In the rows, 128 means zero.
Known rows, with every way that one mark hangs from another
Q{K M{A{N Z}}}: [140 126 175 112 115 155 136 123 140  85  87 133 103 132 127  80 162 144
 116 121 125  93 148 132 121 101 102 168 136 155 124  98  91 136 141 151
 109 138 130 117 128 136 104 132 129 163  88 112 100 124 157  68]
M{A L}: [141 125 127 104 121 151 109 124 142 119 167 121 138 134 130 151 155 212
 168 162  46 116 101 139 135 149 123 136  86 116 114 124 143 143 131 138
 107 155 161 115 146 137 111 148 126 144  90 144 162 122 143 113]
N{A{M{L{K}} Y}}: [117 113  62 115 116 150 117 110 108 123  73 140 152 127 123 146 141 162
 178 130 131 142 124 158 151 150 170 138 113 151  99 124 114 158 118 156
 103 147 164 107 188 134 131 130 154 160 124 143 154 116 118 140]
Y{A{N}}: [128 141 134 126 134 150 112 107 197 130 118 146 108 132 139 150 149 186
 157 122 132  90 113 124 107  98 114 165 114 128 118 101 122 153 138 147
 171 110 165 121 157 132 119 143 131 139  94 129 157 130 173 100]
A{M Y Z}: [130 141 107 134 106 159 129 106 124 133  79 157 157 135 137 120 143 175
 179 107 197 153 146 142 116 111 125 122 135 125 103  99 132 154 130 157
 109 126 148 115 143 107 114 104 154 160  95 150 150 129 138 129]
Q{K M}: [130 143 173 108 114 153 111 148 149  84 181 136 105 131 128 113 139 113
 124 108 163 107 149 103  98  85 119 171 104 159 113  95 110 147 126 153
 147 137 143 123 148 120 112 144 116 144  95 104 157 123 163 103]
P{A{Y}}: [128 143 132 128 125 155  95 137 164 120 117 147 149 129 124 183 150 170
 169 132  98 140 123 127 102 119 127 130 108 126 108 102 125 106 129 155
 142 110 163 117 138 118 111 126 150 140 112 136 183 124  90 133]
Z{U}: [131 148 125 119 127 152  95 134 182 107 160 136 149 133 149 168 154 114
 141 125 139 117 104 123  96 129 119 143 104 129 112 101 144 163 131 138
 142 132 165  99 163 121 112 135 136 137 116 140 163 125 162 131]
N{A}: [126 139 116 116 129 152 107 140 166 112 176 123 151 125 127 206 171 163
 160 116 120 115 124 133 112 123 122 151 112 125 114 104 157 139 139 138
 146 161 171 121 193 140 121 131 142 144 107 135 145 116 131 127]
Y{A{Z}}: [131 141 131 124 118 156 111 116 145 130 154 147 135 145 142 155 151 199
 148 115 172 115 141 117 109  76 117 142 125 128 123  99 169 144 137 145
 157 117 157 124 150 124 117 113 141 135  86 132 136 131 163 109]
Y{A{Z{U}}}: [130 139 128 122 121 156  97 121 163 114 127 149 146 144 159 160 155 134
 127 123 164 117 127 123 105  79 111 142 121 128 122  97 169 161 132 139
 163 117 155 100 148 136 113 112 144 143  99 133 131 130 176 124]
Q{K M{L}}: [123 123 167 100 111 150 106 152 133  85 174 131 107 132 128 105 128 144
 130 129 158  99 139 115 114  94 142 164  95 154 103 111 104 151 129 152
 129 136 144 122 141 128 112 160 115 149  84 109 148 121 151  95]
M{A{N S Y} L}: [135 113 151 118 122 152 138 103 189 130  56 128 155 122 119 114 153 182
 153 156  50 114 131 174 139 147 129 133 110 112 104 129 116 151 138 147
  98 116 164 114 129 136 118 142 143 174  96 157 174 127 129  95]
N{A{M{L} S Y}}: [115 111 107 112 114 150 137 115 135 129  85 132 166 124 130 154 147 141
 172 126  90 139 145 170 132 127 160 133 121 122  97 122 134 155 132 158
 126 138 169 111 174 145 126 132 164 173 101 156 180 121 123 139]
K{Q{M{A{S Z}}}}: [144 138 166 131 108 154 150 114 101 165 148 115 158 137 120  98 166 122
  93 108  80 117 167 120 111 109 100 137 146 119 122  99 155 138 134 145
 107 131 134 112  97 126 109 112 132 149  99 144 136 134 151  92]
L{K{Q{M{A{Y}}}}}: [143 146 121 139 116 156 111 106 117 159 116 126 152 132 107  86 146 149
 118 123  97 145 126 102 120 141 110 147 116 149 125 103 123 137 109 146
 113 144 139 106 105 124 118 113 122 132 134 129 167 128 132 108]
Q{K}: [129 139 156 117 118 151 117 140 185  91 176 143 114 136 134 129 150 130
 143 114 183 115 138 113 116 101 118 163 105 145 108  99 130 154 128 148
 142 137 164 124 151 117 114 144 122 137  94 103 162 123 162 118]
L{K{Q{M{A{S}}}}}: [142 134 134 130 116 152 148 104 105 162 162 113 135 130 118  88 159  92
  91 113  41 124 155 103 117 129 107 157 132 149 127 101 130 141 110 146
 118 133 143 106 120 124 121 126 115 133 137 130 172 132 151 102]
Y{A{M}}: [128 137 112 131 118 152 121 106 139 128 158 155 112 141 148 144 145 166
 180 120 102 126 128 114 113  92 115 147 113 128 120  99 132 158 126 145
 177 120 163 116 158 132 120 134 135 139  83 133 178 128 177 135]
Y{A}: [129 144 132 121 125 154 104 121 171 128 175 142 128 138 141 166 147 190
 155 125 123 114 125 113 103  87 114 153 102 133 123 102 160 147 133 144
 184 121 165 120 157 132 119 135 129 131  89 128 171 126 166 126]
Y{A{M N S}}: [125 125 132 130 123 148 160  88 167 138  97 155 108 132 149 116 150 126
 157 113  69 101 150 138 114  97 119 155 136 122 115  99 105 169 135 151
 168  88 165 115 156 126 124 144 141 159  89 140 179 133 174 112]
K{Q{M}}: [132 149 150 125 119 150 110 143 143 163 188 123 142 136 120 131 145 151
 127 100 142 114 114  90  89 113 114 147 113 127 109  93 130 145 130 149
 141 131 141 114 120 114 116 134 119 126  99 131 159 128 161 108]
P{A{S}}: [132 130 142 123 123 149 135 130 151 123 157 134 134 127 134 174 162 112
 144 126  37 116 148 130 107 114 126 139 117 126 105 102 132 112 129 156
 143  97 170 116 146 117 113 138 143 145 110 142 183 127  99 123]
A{M N Y}: [127 135 113 133 122 152 127  99 173 131  52 157 135 125 132 114 144 176
 192 112 147 129 123 145 118 135 126 135 125 125 105 104  84 161 133 156
 128 112 158 114 149 108 119 131 150 162  98 146 169 127 147 122]

Rows
[129 125 126 124 118 147 169 104 162 131  99 145 121 126 140 110 155 125
 164 103  89 107 150 143 117 131 126 149 133 125 102 102  90 168 131 156
 130  95 164 117 160 104 119 146 143 161  96 152 174 132 159 108]  A{M N S}
[127 123  65 126 116 142 130 115  99 174 131 143 129 144 134  97 136 141
 166 123 127 120 116 110 139 145 157 138 120 131  96 111 105 171 110 156
 105 124 156 103 131 111 126 149 122 126 113 133 147 132 148 126]  A{M{L{K{Q}}}}
[133 145 117 134 114 150 115 127 109 155 168 127 132 135 114 100 142 122
 112  97 154 114 126  82 113 125 126 158 118 152 114  97 115 147 114 155
 123 127 145 109 129 109 121 129 116 121 134 121 147 130 150 103]  L{K{Q{M}}}
[129 126 123 125 118 147 147 124 116 123 141 146 122 128 142 159 157  97
 166 116  14 131 160 133 114 121 128 134 127 124 101  98 105 123 123 158
 140  94 162 112 151 112 117 141 150 149 109 146 189 128 108 135]  P{A{M S}}
[142 128 148 129 116 158 157  79 170 128  30 133 163 125 125 105 167 167
 138 127 107 128 160 172 131 124 108 134 142 116 112 112 137 142 138 151
  95 107 157 114 124 125 109 110 157 176 105 156 142 131 131  91]  M{A{N S Y Z}}
[146 145 122 131 118 151 122 112 102 153 167 118 129 136 118 107 153 138
 116 121  66 124 120  93 121 138 105 149 116 151 128 101 118 141 111 140
 115 146 138 105 120 128 119 132 111 125 132 124 148 128 145 104]  L{K{Q{M{A}}}}
[131 128 126 123 126 150 122 136 154 122  81 147 123 131 135 161 168 165
 158 122 120  93 133 133 118 121 126 133 139 124 103  99  99 109 144 160
 118  96 154 116 140 113 111 129 154 150  99 140 108 128 101  92]  P{A{N Z}}
[129 130  92 123 120 145 112 128 134 174 156 128 142 140 123 118 139 171
 142 126 158 108 111 106 133 141 157 141 111 132  97 117 136 160 119 150
 111 129 164 107 129 114 126 144 118 120 121 127 146 131 142 115]  M{L{K{Q}}}
[130 142 127 130 116 157 102 130 142 118  87 150 160 131 126 165 153 179
 159 124 152 141 144 136 112 107 128 121 125 123 105 102 138 105 135 161
 123 106 153 116 128 111 108 108 162 151 105 142 140 127  85 123]  P{A{Y Z}}
[142 130 149 116 119 148 106 133 120 165 171 112 141 137 119 121 147 179
 135 144  40 108 106 110 116 136 119 136  99 114 114 115 133 143 131 138
 117 156 137 111 108 143 117 145 113 134  90 138 152 126 152  98]  K{Q{M{A L}}}
[144 142 149 129 112 156 123 124 106 161 153 119 148 139 122 124 163 171
 121 115 100 120 129 107 112 117  96 137 140 123 122  99 148 130 134 143
 112 150 127 113 103 132 107 112 126 139  95 139 120 130 153  93]  K{Q{M{A{Z}}}}
[144 142 144 126 117 154 107 133 120 143 125 123 156 140 136 122 168 124
 102 125  96 121 109 110 101 116  94 133 131 126 124  96 142 149 133 138
 109 150 128  87 103 139 105 111 135 137 104 138 112 130 168 109]  K{Q{M{A{Z{U}}}}}
[130 133 149 125 112 156 140 105 145 131 146 143 146 142 145 145 149 150
 125 109 140 115 175 130 110  66 118 153 138 127 119  99 183 148 134 146
 156 100 165 122 144 128 116 112 145 149  92 137 155 136 161 108]  Y{A{S Z}}
[139 118 118 101 106 157 123 109  56 111 124 119 133 131 121  86 142 175
 124 142  96 115 134 133 144 137 140 144 118 154 116 121 123 133 119 148
  77 147 134 108 146 131 113 125 127 159 116 147 115 123 133  86]  Q{M{A{Z} L{K}}}
[146 145 155 130 121 152 112 133 130 161 177 115 137 136 118 133 161 160
 132 124  52 119 110  97 104 128  91 146 109 122 127  98 134 137 126 138
 133 152 138 114 112 130 112 130 113 126 100 134 159 126 153 105]  K{Q{M{A}}}
[143 135 170 127 123 149 149 109 155 164 120 113 134 130 119 104 169 117
 106 116  33  92 134 124 107 126  98 155 130 121 121 101 111 145 133 146
 121 118 141 112 108 133 113 141 124 148 105 142 160 132 162  83]  K{Q{M{A{N S}}}}
[130 148 125 129 115 159  97 125 172 112  78 148 178 134 140 148 149 140
 136 118 215 143 126 142 107 111 121 128 123 124 109 101 155 157 132 147
 118 125 153  97 141 112 112 102 161 156 112 146 136 128 145 127]  A{Y Z{U}}
[127 128 115 102 113 150 107 129  90 109 159 123 124 129 121 107 125 152
 132 127 130 104 127 118 132 130 157 156  97 160 106 116 103 147 113 154
 109 129 147 110 163 117 121 144 116 145 121 140 154 123 137  98]  Q{M{L{K}}}
[135 111 185  96 110 152 141 138 125  91 158 118 114 132 127  85 147 112
 110 145  41 104 163 136 127 101 128 163 104 149 113 119 112 145 126 147
 114 138 147 119 128 143 112 155 118 159  87 116 167 122 147  92]  Q{K M{A{S} L}}
[140 130  95 132 118 153 105 104 139 171  98 130 163 140 114 111 142 190
 146 151  99 138 103 124 147 151 138 133 103 130 108 126 135 147 113 146
  92 145 156 105 103 131 125 128 125 134 124 129 161 130 128 120]  M{A{Y} L{K{Q}}}
[127 137 143 130 120 156 135 107 199 119  20 146 173 130 140 109 156 102
 115 110 193 116 148 166 113 109 126 134 142 122 101 105 126 166 140 154
 107  92 155  97 137 113 112 109 166 173 119 156 140 132 145 106]  A{N S Y Z{U}}
[123 111  93 117 111 148 153  90  94 138 126 150 113 141 147  97 127 128
 146 132  68 118 155 135 144 104 157 155 118 147 109 120 123 170 111 157
 143  97 166 110 160 120 129 143 133 150 108 140 184 131 160 126]  Y{A{M{L{K}} S}}
[140 120 124 103 116 154 104 127 127 111 116 128 158 139 147 145 161 160
 141 163  85 117 103 154 135 137 122 119 108 118 110 120 154 154 138 139
  95 147 150  92 136 144 106 125 145 156  97 149 118 125 154 114]  M{A{Z{U}} L}
[140 116  92 109 126 150 128  99 140 123  94 127 119 129 126 108 155 185
 154 160  59  95 106 146 157 169 136 152 105 139 111 127  95 149 119 143
  93 130 161 106 155 130 119 154 127 147 119 142 138 123 134  90]  M{A{N} L{K}}
[127 138 142 117 119 146 101 150 128 166 179 121 137 140 121 126 133 174
 141 123 133  99 110 100 101 127 140 140  98 122 102 113 124 148 129 150
 126 137 142 112 118 121 117 148 116 131  94 137 151 126 156  99]  K{Q{M{L}}}
[138 115 134  98 110 152 139 109  76 115 148 110 129 127 119  86 141 127
 112 143  19 116 150 136 143 136 139 155 106 154 117 124 116 140 115 147
 100 128 150 109 152 134 120 142 120 158 123 144 174 123 134  95]  Q{M{A{S} L{K}}}
[122 101 115 114 125 140 154 125 133 130  73 146 111 129 141 137 152 124
 178 144   4  92 143 155 133 138 155 135 129 117  87 116  68 132 134 162
 120  79 163 111 147 122 117 167 150 168  96 154 166 127 107 109]  P{A{M{L} N S}}
[127 127 107 130 121 150 126 104 155 121  47 166 120 141 166 125 154 131
 153 116 135 105 125 136 116 100 118 142 140 125 116  96 109 175 137 150
 154  97 146  92 149 126 117 127 155 156  95 142 116 132 189 117]  Y{A{M N Z{U}}}
[121 116 122 118 116 150 153 100 159 140  37 148 142 128 133  97 135 152
 174 128 111 116 144 167 131 134 156 135 124 114  87 122  91 167 134 162
 108  94 161 113 143 115 124 147 152 174  94 161 182 131 143 111]  A{M{L} N S Y}
[140 122 123 105 114 155 118 122 114 125 137 124 150 140 134 140 159 218
 161 155  93 115 122 151 139 131 124 124 110 116 112 122 152 139 137 141
  89 153 153 116 139 137 109 130 135 154  83 148 123 127 138 106]  M{A{Z} L}
